What can hang from each mark:
K: D G S T
T: J K
B: E
S: X
X: G
G: K
J: B G T
D: K
W: D G
P: X

Every row comes from one small tree of marks. The marks that hang from a mark follow it in brackets, in alphabetical order. Every link used is in the known rows. Which tree was each row made from?
(in the rows, 128 means zero)
Known rows:
G[K[D T]]: [105 189 155 149 133 149 113  88 121 104 121 154  77  81 159 118 176 149
 107 157 107 122  80 110 119 123]
W[D G[K]]: [146 155 189 171 114 138 104 127 149 123 160 156  85  80 199 115 189 132
  77 140 140 101  98 115 111 125]
G[K[T]]: [115 186 150 166 125 137 115 103 110 118 119 139  80  85 137 124 171 137
 108 143 114  88  89 115 125 119]
G[K[D]]: [127 162 151 148 130 157 127 119 121 105 131 165  90  83 177 120 163 158
  98 143 107 127  93  89 103 127]
X[G[K]]: [142 153 148 169 125 123 115 153 120 123 118 148  88  98 152 133 174 141
 107 134 122  81  88  95 113 128]
T[J K[S]]: [135 170 155 159 140 149 160 166 117 132 115 155 113 131  87 150 166 148
  91 136 143  50 125 152  78 116]
P[X]: [121 143 161 144 144 119  95 138 121 142  85 127 114 136 123 166 160 130
 128 125 121  98 105 115 121 128]
S[X[G[K]]]: [145 142 163 185 140 111  86 148 118 121 126 152  91  86 146 130 160 131
 126 141 115  88  93  75 108 136]
G[K[S[X] T[J]]]: [128 205 177 200 147 119 118 122 100 129 104 150  56  96  88 157 153 148
 140 162 136  67 121 123  94 134]
G[K[S T[J]]]: [123 219 163 185 133 129 145 128 104 134  98 147  53 107  94 161 168 162
 123 156 140  62 115 142  97 129]
S[X[G[K[D T]]]]: [117 170 174 168 153 117  72  99 129 104 113 160  74  78 149 122 176 135
 134 170 109 116  71  92 123 140]
D[K]: [135 134 137 141 130 146 108 132 118 126 120 144 132  88 131 150 120 119
  94 129  89  86  93  94 108 129]
X[G[K[S]]]: [147 161 150 170 125 134 158 156 131 127 131 134  78  92 137 160 165 158
 118 141 142  84  90 108 102 137]
G[K[S[X] T]]: [119 182 164 181 136 138 131 101 119 119 140 127  77  67 114 147 148 140
 135 154 128  96  97 112 108 131]
J[G]: [134 126 160 133 154 125 108 138 154 140 135 136 109 111 149 117 163 111
  97 144 133 118  99 144 103 112]
S[X[G[K[T]]]]: [125 169 166 187 144 104  74 116 118 119 113 140  79  83 129 127 171 123
 135 155 115  84  79  98 126 131]
S[X[G[K[T[J]]]]]: [134 192 180 205 156  85  62 138 101 129  80 165  58 113 102 137 178 129
 141 165 122  55 102 109 111 133]
D[K[S[X] T]]: [119 156 158 157 146 141 113  97 127 128 127 121 112  68  91 172 109 114
 130 154 104  90  88 111 112 142]
J[B[E] G[K[T]]]: [118 199 173 135 138 115 106 105 152 137 163 148  92  88 152  63 188 119
  83 166 152  88  72 161 148  80]
W[D[K[S]] G]: [150 136 184 149 122 151 128 128 168 135 161 135 113  74 162 168 141 121
  81 143 134  98  92 128 100 146]
T[J[B]]: [128 164 125 134 136 124 109 114 118 135  93 165  89 125 118 121 150 148
 131 126 123  58 115 135 115 112]
W[G[K[D S[X]]]]: [142 142 187 157 132 137 124 131 153 133 163 152  74  62 169 133 155 151
 102 161 143 135 103 115  85 139]
K[G T[J[B[E]]]]: [ 98 219 149 124 153 104  76 118 133 173 128 164  80 116 136 107 170 116
 149 180 151  72 124 173 162 106]
J[B G[K] T]: [115 147 163 148 134  96 102 127 156 119 150 148  83 120 160  73 209 135
  83 141 129  72  64 155 117  73]
D[K[G S T[J]]]: [101 194 154 160 147 115 110 147 122 166 119 150  74 102 112 184 139 124
 139 178 122  69 128 160 119 136]
D[K[T]]: [114 160 142 142 133 140  97  99 119 128 108 134 118  86 115 146 132 111
 102 143  89  83  80 116 128 126]
T[J K]: [132 164 153 160 142 134 115 162 104 128 105 170 121 139 103 124 175 133
  82 131 124  48 122 137  90 106]
X[G[K[S T[J]]]]: [133 213 167 188 139 108 132 148 115 138  86 147  44 116  94 167 185 157
 129 162 148  50 100 143 105 136]
X[G[K[D T[J]]]]: [123 206 174 173 150 109  86 127 115 117  74 180  49 121 130 134 198 155
 120 173 121  83  89 121 111 134]

Write each row's tree:
[119 157 165 138 168 133 106  87 156 119 114 129  85  86 118 160 155 132
 161 173 132 133  74 124 118 156] -> K[D S[X[G]] T]
[122 210 162 184 136 119 102 125  92 129  85 164  61 115 111 134 178 144
 110 151 122  59 112 127 108 119] -> G[K[T[J]]]
[132 173 162 163 136 101 109 143 130 130 125 179  65 119 146  87 184 149
  91 145 135  57 108 149 101  89] -> T[J[B G[K]]]
[117 172 175 143 123 129  95 100 147 133 133 154  65  80 175 104 193 140
  82 165 127 122  82 141 119 120] -> W[G[K[D T]]]
[139 154 173 142 116 148 151 135 156 136 158 148  70  76 176 133 172 165
  83 155 148 128  98 136  90 134] -> W[G[K[D S]]]
[120 164 132 141 130 131 119 133 114 121 113 176 115 132 112  98 175 146
  89 121 121  28 109 148 109  90] -> T[J[B] K]
[100 129 167 109 157 117 101 118 183 100 156 162 125 137 157  57 222 128
  60 154 123  89  52 183 110  62] -> J[B G T[K[D]]]
[115 188 185 136 178 123 123 116 159 138 103 151  61 126 110 145 177 138
 120 186 153 123 103 186  91 127] -> K[D S T[J[G]]]
[140 162 157 152 133 146 156 140 143 111 132 150  75  87 159 152 171 171
 117 156 134 117  82 104  98 145] -> X[G[K[D S]]]
[132 167 182 161 139 121 133 158 138 123 100 144  73 120 144 182 189 174
 128 154 138 110  82 105 107 144] -> P[X[G[K[D S]]]]
[114 200 160 137 160 144 134  99 132 129  85 150  66 117  99 167 158 155
 138 169 138 108 108 152 101 143] -> K[D S T[J]]
[ 96 181 167 153 141 147 118 105 156 132 167 135  94  65 167 179 146 116
 137 173 118 103  98 135 137 145] -> W[D[K[G S T]]]
[106 137 155 155 149 137 128 162 141 143 186 142 120  84 150 138 154 120
 128 157 136  95 130 138 105 118] -> T[K[G S[X]]]
[111 184 170 163 146 151 131  85 129 105 138 143  71  61 136 143 150 154
 135 168 121 128  88 106 105 138] -> G[K[D S[X] T]]
[143 152 165 152 133 171 146 115 143 106 147 138 126  74 145 180 123 133
 105 136 115  97  91  97 103 150] -> W[D[K[S]]]
[ 96 166 154 115 142 115  95 153 156 148 184 153 139 125 159  72 207 109
  93 161 143  61  88 172 154  67] -> J[B[E] T[K[G]]]
[135 159 175 179 131  95  91 171 115 135  86 143  86 130 139 160 193 144
 120 134 124  75  88  99 122 126] -> P[X[G[K]]]
[121 185 154 161 145 121  84 123 101 136  75 157  99 114  87 157 138 119
 105 153  96  56 103 128 110 127] -> D[K[T[J]]]
[ 95 158 156 156 150 123  95 120 137 152 158 131  98  61 133 172 118 106
 152 175 109 102 109 129 127 141] -> D[K[G S[X] T]]
[129 170 152 147 129 167 171 122 131 107 146 150  80  77 160 146 153 174
 108 149 128 129  96 102  91 134] -> G[K[D S]]
[117 193 150 165 123 148 160 106 121 125 132 124  71  78 121 151 163 152
 118 146 135  90  92 130 114 127] -> G[K[S T]]
[ 92 144 146 123 147 148 111 150 145 128 169 171 121 100 194 110 182 131
  99 161 115 122 113 138 117 110] -> T[K[D G]]
[134 132 168 145 159 146 130 142 153 106 144 150 125  95 128 140 167 141
 112 155 130 107  84 116  93 135] -> T[K[D S[X[G]]]]
[104 187 187 163 145 101  76 122 130 119  76 150  69 124 145 152 210 150
 127 163 117 105  65 114 136 132] -> P[X[G[K[D T]]]]
[130 204 166 189 141  97  87 143 103 133  74 161  55 124 108 141 194 141
 121 158 128  49  97 127 115 128] -> X[G[K[T[J]]]]
[129 152 151 135 153 104 100 131 146 142 111 166  84 133 131 100 169 131
 108 143 139  71 111 167 106  97] -> T[J[B G]]
[118 170 166 152 138 152  89  79 133 102 124 143 119  79 142 151 146 110
 105 144  94  91  73 105 133 136] -> W[D[K[T]]]
[139 131 163 136 166 137 118 122 155 119 125 139  98  87 134 163 139 140
 153 159 132 137  88 102 100 159] -> K[D S[X[G]]]
[121 147 193 149 157 112  97 141 158 107 138 158  83 120 170  93 212 134
  74 171 121 126  66 138  94  95] -> J[G[K[D]] T]
[113 145 138 140 132 141 139 158 139 158 163 135 108  76 156 177 120 126
 126 155 115 102 118 126 114 138] -> D[K[G S]]
[128 151 163 162 152 120 100 114 137 131 117 122 106  78  89 177 125 112
 137 159 112  81  72 113 118 150] -> D[K[S[X[G]] T]]
